What can hang from each mark:
A: T
V: G R U
Y: E J
M: R
R: M
U: S V
T: A K L
K: G Q T
D: G
S: U
E: Y
L: H T
J: Y
Q: K
G: K V
H: E L

Every row comes from one small tree of marks. The marks that hang from a mark follow it in brackets, in alphabetical order. Every link used is in the known rows. Which tree was each row made from?
Known rows:
H{E{Y{J}} L{T{K{G}}}}:   7  33   5  -7 -12 -18 -23 -28  27 -24  29  14   7  -4  -8  16  21   1  -6   7 -11  -9   7   4   2  21 -10  10  -9  -7  -1  22  23 -16  37 -10  20   5  18   7  -6  -9   8 -29 -15 -16   4  12   9  19 -12  -4 -27   1  13
L{H{E} T{K{G{V{R}}}}}:   1   9  13 -10 -11   2 -10 -26   3  -8  25  20  18   6 -11  23  19  14   2 -10  -1  -6  -9   5   7  -5  -5   8  -1   1  16  32  15  -8  28  -5   4   0  12   2   8  -7  13  12   5 -13   6  15  26   8 -34 -14  -3 -15  -9
S{U{V{G}}}: -15  -5   1  10  20  15 -12   2  12  -3   0   6 -12   7   9   7   8   8 -13 -11  13   7  -2   2  -5  -4   2  -4  12  14 -18  -6  -1   3 -14   5   5   9  -8   1   7   8   2   9   8   2 -11  11 -10  -1  15 -17   9  -5  10
K{G}:  -5   3   5  -9  -1  -5  -3  -4  -3  -2  -5   2   1   1  -8   6   0   4  -8  -2   1  -1  -1   4   1   1  -2   4  -4  -3   5   0   0  -9   2   3  -3  -6  -5  -1   2  -7  -2   3   2 -11   1  -1   7   1   1 -10  -4  -3   1
H{E{Y} L{T{A}}}:   5  27   2   5 -14  -6  -9 -24  23 -16  29  14   3   8   2  14  24  -3  -2   9 -13 -22   5   4  -1   8  -6   9  -6  -6   7  16  24  -7  31 -16  21   6  18   7   0  -7  15 -21 -11   1   2  15   5  18 -18   9 -19  -1   6
S{U{V{G{K{Q}}}}}:  -5 -11  10 -11  16  17 -14  -2   6 -12   5  -1 -17  15  -3   8  -3  12 -25 -15  17   9  -3   0  -9  -1   3   0  12   0 -17  -8  -3  -8  -3  -2  10   3  -5   0   2   6   0  17  16  -4 -17  15   4   0  16 -30   5 -13  -2
J{Y}:   5   7  -5   2   4  -4 -12  -2   5  -1  -3   0   1  -3  -3  -1  -4   1   5   3  -3   6   5  -2   2  12  -1  -7  -4   0  -7  -1  -1  -5   3   1   0   0   5   4  -9  -1   2 -11 -10   1   3  -1  -4   5   2   4  -1   4   8
V{G U}:  -7  -2   7  -2  13  15  -8   5   4  -1   3   9   0  -2   6   0  -3  -1  -9  -3   3  -1  -2   0   4   2  -1  -6   5   7 -10   1  -3   3 -14   6   3   7  -5  -1  -5   1   3  16   7  -3   0   4   0  -6   3 -16  10  -6   0
H{E{Y{J}} L{T{A K}}}:  13  28   7  -5 -18 -12 -21 -32  27 -26  42  11   5   5   1  16  26  -6   1  16 -12 -15   7   1   3  19  -7   8  -2  -9   4  28  25 -13  43 -16  27  10  19  10  -8  -9  16 -34 -15   3  -2  13  12  27 -21  11 -23   2  10
Q{K{G{V{R{M}}} T}}: -14  -1  27 -26  -9  17  -6  -7 -16   0   8  13   7  20 -20  10   1  12 -13 -19  -4   0  -8   4  -9  -3   9   7   5  -9  14   7   7  -5  24  -1 -10 -12  -3 -14  -4 -11   0  28  15 -13  -2  -1  27  -3 -22 -27   1 -13 -15
Y{J}:   2   3  -5  -1   2  -5 -12   0   7  -5   4   1   2  -5   0  -3  -1  -2   5   3  -3  11   7   1   5  12   2  -4  -1  -1  -4   0   1  -3   3   3   1   2   6   1 -10   1   1 -12  -8  -1   2  -2  -6   3   2   2  -3   1   6
G{V{U}}:   1 -13   5   1  10  12  -5  -1  -1   3   8   8   8   2  -4  -4  -3   1  -2 -10   3   8  -9   0   7  -6   6  -3   0   3  -7   2   1   8  -4   4   3   4   4 -10 -14   2  -2  15  11  -1   2  -1   3  -8  -7 -19  10  -8  -9
L{H{E{Y{J}}} T{A K}}:  14  26  -2  -4 -16 -15 -18 -30  24 -20  39   8  13   4   6  18  25  -2  17  14  -4  -2   8   1  10  17  -7   4   3  -6  15  31  19 -14  46  -8  20   9  23  10  -3  -6  22 -33 -13   7   4  16  18  29 -27  21 -17  -5   7
D{G{K{Q T{L}} V}}:   7 -19  28 -31 -11  12  -2 -11  -3 -18  15  -7   0  24 -30   5  -5   9 -17  -3   7   6   1   6  -5  -2  -1  16  -5 -25   9   3  -6 -24  33 -12  14 -21   0  -4  -5  -8   4  21  22 -20 -12  21  38   3  -1 -37  -5 -26 -26
Q{K{G{V{R}} T}}:  -6  -5  28 -24  -8  14  -8 -12 -14  -6   9  11   9  15 -25  10  -6   5 -11 -12   8   4 -11   4   0  -4   3   8  -3 -11  10  11   9  -9  20   2  -8 -16   1  -4  -4 -14   2  23  16 -14  -4   3  29  -1 -13 -30   3 -15 -15
H{L{T{A K}}}:   7   7  15 -11 -21   2   4 -23   3 -17  31   1   0  15   2  16  22  -4  -8  14  -3 -27  -8   1  -4 -10 -12  14   3 -10  12  25  14 -11  24 -18  21   4  -9   6  11 -12  12  -8   5   3 -12   7  26  20 -21   2 -13  -2  -3
T{L{H}}:  -4  -3   4   4  -7   0   2 -10   6  -5   7   1   9   3   6  10  12   7   5   3  -1  -5   1   0  -3   1  -7   7   1  -7  11  12   5  -8  19  -6   7  -5   1   2   3   1  10  -4   4  -2   4  11   2   8 -12   7   5  -6  -3
G{K{T{A L{H}}}}:   3  -9  21 -15 -18   6   5 -18   6 -18  21  -2  11  25  -6  12  14  11  -2  12   8  -5   2   7  -1   0  -5  21   4 -25  27  21   8 -22  44 -18  17 -13   2   5   1  -6  14   3  17   3  -5  22  25  20 -20   2  -1 -19 -16
K{G Q T{A L{H{E}}}}: -10   6  24 -11 -24 -13  -8 -29   2 -26  14   9   8  22 -20  25  16  16 -18   4   2 -21   9   3   1   9 -10  24  -6 -26  38  23  14 -27  50 -21  11 -24   5  11   4 -12  14  -1  14 -22   6  26  24  19 -19  -3  -3 -26  -9
V{G{K{Q}} R{M} U{S}}: -16 -13  24 -18  15  30 -21  -3   3  -3   8  10  -4  15   5   4  -6  17 -26 -24  -3  -1  -4  -6 -10   4   7  -6  16   5  -8  -2  -5   1  -7  -1   2  14  -8 -16 -13   5  -2  38  13   5  -1   2  10 -13  -6 -33  18 -15 -14
A{T{L{H}}}:  -5  -2   5   3  -9  -3  11 -13   8  -5  12   3  19   4   2  13  17   8   7   5  -4  -7   1   6   0  -1  -3   8  -2  -9  20  21   5 -11  27  -7   7   2   5   7   8  -8  12  -4   6  -8   4  14   9  16 -18  10   3 -13  -4
G{V}:  3 -6  1 -2  2  3  0 -2 -4  3  4  4  4  1 -7 -2  1  0  2 -5  2  8 -5  3  3 -6  5 -2  0  0 -3  0 -1  1  4  2  1 -1  6 -6 -6  0  1  7  5 -4 -3 -1  5 -3 -6 -9  1 -5 -5
L{H T{A K}}:   8   2   6 -11 -19  -2   6 -22   1 -11  28  -1   8  14   8  17  22   0   8  12   3 -16  -6   1   4 -11 -12   7   7  -6  22  28   7 -12  27  -9  12   3  -6   6  15  -8  18  -6   7   7  -7  10  32  22 -28  11  -7  -9  -6
S{U}: -3 -6 -2 13  8  3 -2 -3  5  0  2  0 -4  5  3  1  1  3 -3 -6  4  4 -5  1  1 -2  1  1  2  6 -8 -1  4  5 -4 -1  1  6 -3 -1 -2  5 -4 -1  3  6 -3  4 -7  0  7 -7  6  1  0
A{T{K{G Q}}}:  -2   0  18 -24 -12 -14   3 -20 -10 -12   8  -4   7   7 -22  16   2   5 -18   1   3 -12  -4  -2   1  -3  -4   8  -5 -16  19  17  -3 -18  22  -7   2  -3  -9   7   8 -23   1   5  12 -24  -4   3  34  11  -5 -13  -6 -16  -9
S{U{V{G R}}}: -22 -10   7  11  21  24 -21   0   9  -2   3  11  -8  10  10   9   4   9 -13 -16  10   5  -5   2  -4  -2   4  -8  15  19 -15   1   4   8 -18   6  -1  15  -6   2   4   3   5  19   5   4  -5   7 -11  -7   9 -20  18  -8   6
S{U{V{G{K} R}}}: -14 -14  13  -4  21  30 -19  -2  10  -4   8   7  -8  14   5   8  -1  13 -14 -17  16  11  -7   3  -6   0   8  -4  17  11 -18   0   3   1 -10   3   6  14  -2   0   2   5   3  25   8   7 -11  10  -5  -7   9 -31  14  -9  -2
G{K{Q} V}:  13 -11  11 -23  -2   6  -2  -7  -8  -5   9  -2  -1   9 -20  -1  -8   6  -9  -9   5  10  -5   1  -2  -3   6   2  -1 -14  -3  -3  -3 -11  15  -5   7  -8   7  -7 -10   0  -2  14  13  -9 -10   4  19  -4  -5 -24  -3 -12 -16
V{R U}:  -9 -11  11   4   9  18 -14  -2   0   2   6  11   6   4   5   0  -7   1  -3  -8   0  -3  -8  -3   5   2   1  -7   3   7  -2   9   5  10 -11   3  -4  11   2  -1 -10  -1   1  18   0   6   9  -4  -3 -11  -5 -14  18  -7  -7
H{E{Y{J}} L{T}}:   8  32  -8   9  -4 -12 -21 -16  32 -18  27  18   4  -7   4   5  19  -3   3   4 -17  -5  13   5   2  22  -6   0 -10  -1  -7  13  23  -7  27 -10  16   8  29   6 -11   2   9 -33 -22  -7   8  13 -11  13  -9   7 -24   3  16
S{U{V{G{K{Q}} R{M}}}}: -22 -11  18 -12  16  29 -22  -1   3  -4   7   8 -16  23   3   9   2  20 -26 -27   4   1  -4  -1 -19   2  11  -7  22   6 -11  -6  -3  -2  -3  -4   1  13  -8  -8   0   5   1  31   9  -2  -8   8   0 -12   2 -31  11 -13  -6
L{T{K}}:  10   1   5  -8 -12   2   4 -11   1  -7  18  -3   2   5   1   8  11  -1   0   6   3  -8  -6  -2  -1 -11  -8   4   4   0   7  17   3  -5  14  -7   6   3  -8   5  11  -6   5  -3   4   0  -5   4  22  12 -11   1  -9  -1  -2
J{Y{E}}:   8  16  -6   6   5  -5 -18  -6  13  -4   0   5   6  -6  -8  -7  -7   0   5   6 -10  11  14   0   3  26   1 -11  -6  -1 -10  -3   3  -6   4   2   4   4  12   5 -15  -3   4 -21 -14  -1   5  -2 -15   7   6   5  -4   8  13
V{G R}: -12   0  10  -4   5  17 -12   1  -1   0   3   9   1   0   5   3  -3   1  -3  -4   0  -4  -1   1   1   3   0  -8   6   9  -2   5   2   0 -10   6  -4   7  -3   5   2  -6   9  17  -2  -1   0   1  -1  -9  -2 -10   8  -5  -1
G{K V{R U}}:   4 -21  18 -11  12  28 -12  -6  -3   2  14  10  11  10  -9  -4 -11   5  -3 -14   5  12 -15   1   6  -2  11  -3   3   0  -7   8   4   4   0   2   4   8  10 -11 -18   1  -2  31  11   5  -1  -1  10 -14 -14 -32  15 -13 -20
M{R}:  -4  -7   3  -3  -7   2  -4   4   0   3  -4   5  -3   6   5   3   3   0  -3   1   1  -3   5   2  -8   3   9   1   8   7   2   2   1   6   3  -5  -3   3   3 -10   7   0   1   6  -4  -1   3  -7   0   0  -4   2  -6  -5   0
L{H T{A K{G Q}}}:   2   4  16 -26 -25  -9   1 -29  -9 -19  22  -2   3  18  -8  25  16   5  -9   7   5 -22  -6   0   2 -11 -16  11   1 -15  31  27   6 -26  36 -10   9  -9 -12   8  16 -17  16  -3  14 -14  -6  11  45  23 -23  -3 -11 -19  -9

Write each row's tree:
-18 -11  26 -17  10  28 -17 -14  -4   4   6  16   8  14  -6  10  -3  14 -19 -30  -1   6 -19  -4  -5  -5  10   0  10   6  -4   2   4   6   3   9  -4   6  -7 -28 -15   0 -10  35  16   5  -2 -10  19  -6 -20 -37  18 -11 -14 => Q{K{G{V{R{M} U{S}}}}}
  6  16  11 -14 -20  -9   0 -29   7 -17  25   9  10  12  -6  28  24  10  -2   7   1 -19  -2   3   8  -2 -11  15   2  -8  28  31  14 -18  37 -11  15  -3   1   8  17 -10  15  -5   6  -6  -2  17  32  26 -30   3 -12 -12  -1 => L{H{E} T{A K{G}}}
 13 -10  14 -33   0  10  -1  -7  -6  -7   8  -6  -5  13 -23   3 -12   3 -10  -9   4  12  -3   4   1  -2   3   4  -3 -13  -6  -8 -11 -16  11   1  10 -10   3 -10  -6  -3  -1  21  15 -12 -14   9  31  -5   2 -39  -7 -17 -20 => D{G{K{Q} V}}
  9  19   8  -2 -14  -3  -1 -20  15 -15  27  11   2   1  -1  16  22   4 -10   5  -9 -22  -1   1  -4   1 -11  13  -1  -5   2  22  19  -4  21 -19  21   4   7   8  10  -2   4  -8  -1  -3  -2  16  10  14 -18  -1 -14   3   1 => H{E L{T{K}}}
  0 -10  24 -10 -19   5  -3 -25  -2 -15  18  -8   4  16  -4  15  12  -1  -6  16   5 -15  -7  -6  -2  -4  -4  13  10 -15  16  19   5 -13  31 -14  17  -1 -13   7   3 -15  10  -2   6   8  -8   3  22  18 -16   6   3  -5  -9 => T{A K L}
  3  -4  14 -17  -5  -1  -3 -14 -10  -5   6   1   7   4 -19   9   4   4  -7  -4   5   4 -11   1   4  -8   2   8   1  -7   2  10  -1  -9  14   1   5  -5  -6  -6  -2 -10   0  10  11 -13  -8  -2  25   3  -9 -19  -3  -8  -9 => T{K{G{V}}}
 -4   6  27 -19 -26 -13  -9 -41  -1 -26  19   3   7  16 -17  32  17  12 -16   7   3 -23   0  -5   1   7 -12  20   2 -23  30  26  11 -27  49 -19  18 -13  -1   9   7 -14  12  -3  12 -14   1  19  30  21 -26  -2  -2 -18  -9 => T{A K{G Q} L{H{E}}}
 -1 -12  28 -17 -23   0  -6 -30  -8 -20  19 -10  -2  19 -11  17   7  -1 -15  12   5 -20  -7 -10  -4  -2  -7  13   7 -20  19  17   3 -20  36 -17  15  -7 -15   8   1 -18  10  -1  10  -1  -9   4  28  16 -12   2   3 -11 -13 => T{A K{Q} L}
-15  -7  31 -25  -1  25 -11  -7 -13   0  12  17  10  21 -18   7  -3  10 -18 -23   0  -1 -13   1  -5  -3   9   4   5  -7  10  10   7   1  16   1  -9  -6  -3 -19 -11  -9  -2  37  19 -10   2  -1  27  -9 -22 -36  10 -18 -16 => Q{K{G{V{R{M} U}} T}}
  6   0  10 -23 -16  -7   1 -22 -10 -12  19   3   8  10 -15  19  14   9  -6  -7   4  -7  -9   2   3 -15 -12   8  -4 -11  18  22   3 -20  30  -5   3 -12  -3  -1   9 -10  10   5  16 -25  -4  10  41  11 -22 -16 -11 -21 -12 => L{H T{K{G{V} Q}}}
 -9 -22  23  -8  14  30 -12  -3   5   1  15  14  12  25  -7  -3   0  21 -15 -24   0  12  -9   3  -5  -6  14   5  12   1   1   7   0  11   7  -5   2   9   4 -23 -21   8  -6  38  21   8   1   4  15 -11 -16 -32  18 -18 -22 => G{K{T} V{R{M} U{S}}}
-13 -17  25 -15   5  17 -15 -10  14 -22   8   0 -10  24  -7  14   7  22 -34  -9  19   3   4   0 -16  -1  -4  13  10 -12  -1   0  -4 -18  20 -12  16  -9  -8   1   1   3   3  18  27 -10 -14  23  17  12  11 -25   7 -24  -7 => U{S V{G{K{Q T{L}}}}}
 11  29 -16   8  -2 -15 -18 -12  29 -12  23  15  12  -8  10   7  18   2  19   2 -10   8  16   5   8  21  -6  -4  -7   4   4  16  15  -7  30   0   8   5  33   6  -7   5  15 -33 -19  -3  14  17  -5  16 -15  17 -17  -3  14 => L{H{E{Y{J}}} T}
 -7  -3  23 -17 -22  -4  -1 -32  -3 -17  16  -3  12  15  -7  25  18   7  -5  12   7 -17  -7  -1   2  -3 -11  18   6 -18  26  27   8 -23  39 -11  15  -7 -13   6   9 -17  14  -1  11  -4  -5  10  29  22 -24   2   0 -13  -9 => T{A K{G} L{H}}
  5  18  11  -2 -15 -14 -23 -36  24 -23  32   5  15   5   1  20  22   1  11  17  -3  -1   9  -4   8  26  -5   9   5 -13  14  28  18 -17  56 -11  25   5  20  10 -11  -7  20 -31 -12   8   5  15  10  27 -25  21  -6  -6   3 => T{A K L{H{E{Y{J}}}}}
 10   0   9 -15 -15  -4   0 -14  -5 -12  18  -5  -4   8  -6  10   6  -1  -9   3   2 -15  -5  -7  -4 -10 -11   3   1  -7  11  14   2 -11  19 -11   4  -3  -9   7   9  -8   5  -3   7  -9  -4   6  28  10  -9  -2 -10  -8  -6 => L{T{K{Q}}}
 -3  20  15  -6 -13 -19  -6 -34  18 -16  20   8  25   1 -12  27  25  12   0   5  -4 -10   3   2   4  14  -5  16  -5 -15  23  32  13 -20  52  -9  15   3  15  11   4 -18  14 -14  -1 -15   8  19  22  25 -23   7  -8 -15   0 => A{T{K{G} L{H{E{Y}}}}}
 -6  -5  10   0 -15   2   1 -18   3 -10  14  -1   9  14   6  14  16   3   4  11   1 -11  -2   1   2  -2  -6   9   6 -12  20  17   7 -14  28  -9  12  -5  -1   4   4  -5  15  -4   5   5  -1  10  10  16 -21  10   5 -11  -6 => T{A L{H}}
 -9  17  13  -5 -14 -20 -16 -24  12 -23  11   9  10   9 -17  19  14  15 -13  -3  -2 -10  14   1  -1  18 -11  17 -12 -21  24  18  16 -22  50 -13   7 -20  19  10  -5  -9  12 -12   3 -29  16  28  14  13 -11   0 -10 -22  -2 => K{G Q T{L{H{E{Y}}}}}
  5  19   0   7  -8  -2  -1 -11  18 -10  19  16   1   0   1   9  19   5  -8   0 -13 -20   5   6  -4   3  -8   9  -6  -1   1  13  19  -1  13 -16  13   1  14   5   7   4   4  -9  -4  -6   2  16  -3   9 -14  -1 -14   1   6 => H{E L{T}}
-24 -16  21  -8  12  16 -22 -12  -5   1   2  16   5  18  -9   7  -2  18 -25 -33  -5  -2 -10  -4  -3  -5   9  -2   5   6   2   1  -2   5  -1   3  -7   5  -6 -23 -18  -1  -8  34  15 -11   6  -8  13 -14 -14 -37  19 -21 -15 => K{G{V{R{M} U{S}}} Q}
-29  -1   9  -4  11  23 -17   6   4   4   2  15  -6  11  12   8  10  13 -12 -18  -3  -5   1   0 -15   1   9 -12  20  14  -3  -2  -3   6 -10   4  -6  14  -8  -5   6   0   8  24  -1  -1   0  -1  -6 -12  -5 -11   9  -5   5 => U{V{G R{M}}}
 -8 -22  18  -8  18  31 -14  -5   5   7  12  13   9  18   0  -2  -1  18 -11 -27  -3  13 -13   0  -4  -4  16  -2  14   8  -9   1  -1  12  -1   1   3  17   4 -26 -20  11  -9  36  13  15  -1  -5   7 -13 -18 -31  20 -11 -20 => G{K V{R{M} U{S}}}
-10 -10  25 -18 -22  -6  -3 -26 -10 -21  16   4  12  27 -23  19  13  12 -14   1   6 -12  -2   5   3  -6  -6  18  -6 -28  35  21   8 -28  48 -14   8 -26  -3   3  -1 -15  16   8  24 -26  -2  19  35  15 -22 -13  -1 -32 -17 => K{G{V} Q T{A L{H}}}
  4  15  15 -21 -25 -14  -4 -34  -1 -21  25   7   5  15 -12  30  19   9 -11   4   0 -24   0  -1   4   0 -14  16  -2 -14  32  30  11 -25  42 -15  14 -10   0  10  15 -12  14  -4  10 -14  -1  19  38  23 -28  -2 -13 -17  -5 => L{H{E} T{A K{G Q}}}
  0  27  -2   9   0 -11 -13 -13  21 -10  14  12   2  -4  -1   6  13   0  -3  -1 -13 -10   7   2  -3  19  -2   6  -7  -4  -9   4  19  -1  16  -8  16   4  25   4  -9   3   3 -17 -12  -3   7  11 -12   3  -5   3 -12   6   9 => H{E{Y} L}
 -1  -8  22 -16 -24  -5  -2 -31  -7 -21  22  -8   5  18  -4  22  14   3  -6  11   5 -20  -5  -8  -3  -1 -12  13   8 -21  24  24   5 -21  41 -17  18  -8  -9   9   4 -12  15  -3  13  -1  -5  12  30  20 -21   6   3 -16 -13 => T{A K{Q} L{H}}
  2  15  12  -6 -15 -19  -7 -34  14 -19  27   4  18   3 -10  23  20   9  -1   3  -5 -14   6  -4   0  15  -6  11  -2 -17  21  30  12 -18  55 -16  18   3  20  14   0 -14  16 -17   1 -13   9  22  21  22 -21  13  -6 -17  -6 => A{T{K{Q} L{H{E{Y}}}}}
  4   1  21 -10 -18   2   0 -23  13 -21  24   7  12  21 -10  17  17  15  -5  10   4  -8   7   7   2  10  -3  24   3 -24  27  23  15 -20  51 -23  22 -13  14   8   2   0  14   1  13   2  -1  30  19  21 -25   2  -1 -18 -13 => G{K{T{A L{H{E}}}}}
 -5  15  11   7 -15 -10  -9 -25  19 -19  23   8  15  16  -3  17  23   8   3  11  -1 -11  11   3   3  15  -5  16  -1 -16  27  24  19 -14  52 -15  16  -8  21  12  -5  -6  20 -16   1   0   9  26  11  21 -21  18  -3 -14  -1 => K{T{A L{H{E{Y}}}}}
-19  -9  18  -9   9  20 -16  -3  -8   6   4  18  11  12  -8   3   0  11 -11 -24  -8  -2 -11   2   0  -3  12  -4   6   6   3   6   2   7  -1   4  -8   8  -3 -18 -14  -5  -3  32   6 -10   8  -9   7 -19 -20 -30  13 -13 -11 => K{G{V{R{M} U}}}
 -1 -11  23 -15 -11   2  -5 -23  -6 -10  10  -1  10   8 -20  13   8   6 -10  -1   7  -2 -12  -1   0  -8  -1  12   1 -13   7  14   3 -14  28  -6   9  -8  -9  -3  -2 -13   3   9  11 -14  -8   2  24   8 -14 -18  -1 -11 -11 => T{K{G{V}} L}
 -8 -16  30 -21  -1  11 -21 -21 -16  -8  12   7   9  11 -22   9  -9   5 -20 -14   6  -6 -17  -6   6  -4   1   1   0  -5   3  16   2  -5   9   0   0   0  -5  -5 -13 -14   0  29  16 -16   2  -5  28 -11 -14 -37  13 -20 -19 => T{K{G{V{R U}} Q}}
-18 -17  12   7  18  25 -17  -4   3   9   8  16   9  14   6  -1   3  13  -9 -27  -7   6 -11  -2  -3  -6  12  -6  11  15  -7   2  -1  18  -9   5  -3  18  -1 -24 -19  10  -6  30  10  11   6  -8   0 -15 -17 -21  23 -10 -12 => G{V{R{M} U{S}}}
 -3  -6  19 -15 -13  -5   8 -28  -1  -9  18   4  25   8 -15  21  20  13  -1   1   2  -3 -10   7   5  -9  -2  16  -1 -16  23  31   4 -19  42  -7  10  -4  -2   2   7 -18  12   7  18 -20  -4  12  34  19 -27  -9  -1 -21 -13 => A{T{K{G{V}} L{H}}}
 -6  -6  26 -22 -19  -8   0 -28  -6 -17  11  -5   9  11 -22  21   7   8 -21   4   2 -17  -5  -3  -2  -3  -6  14  -2 -20  24  22   0 -25  36 -13   7  -6 -13  10   8 -26   4   3  13 -26  -4   6  33  16 -10 -11  -3 -19 -11 => A{T{K{G Q} L}}
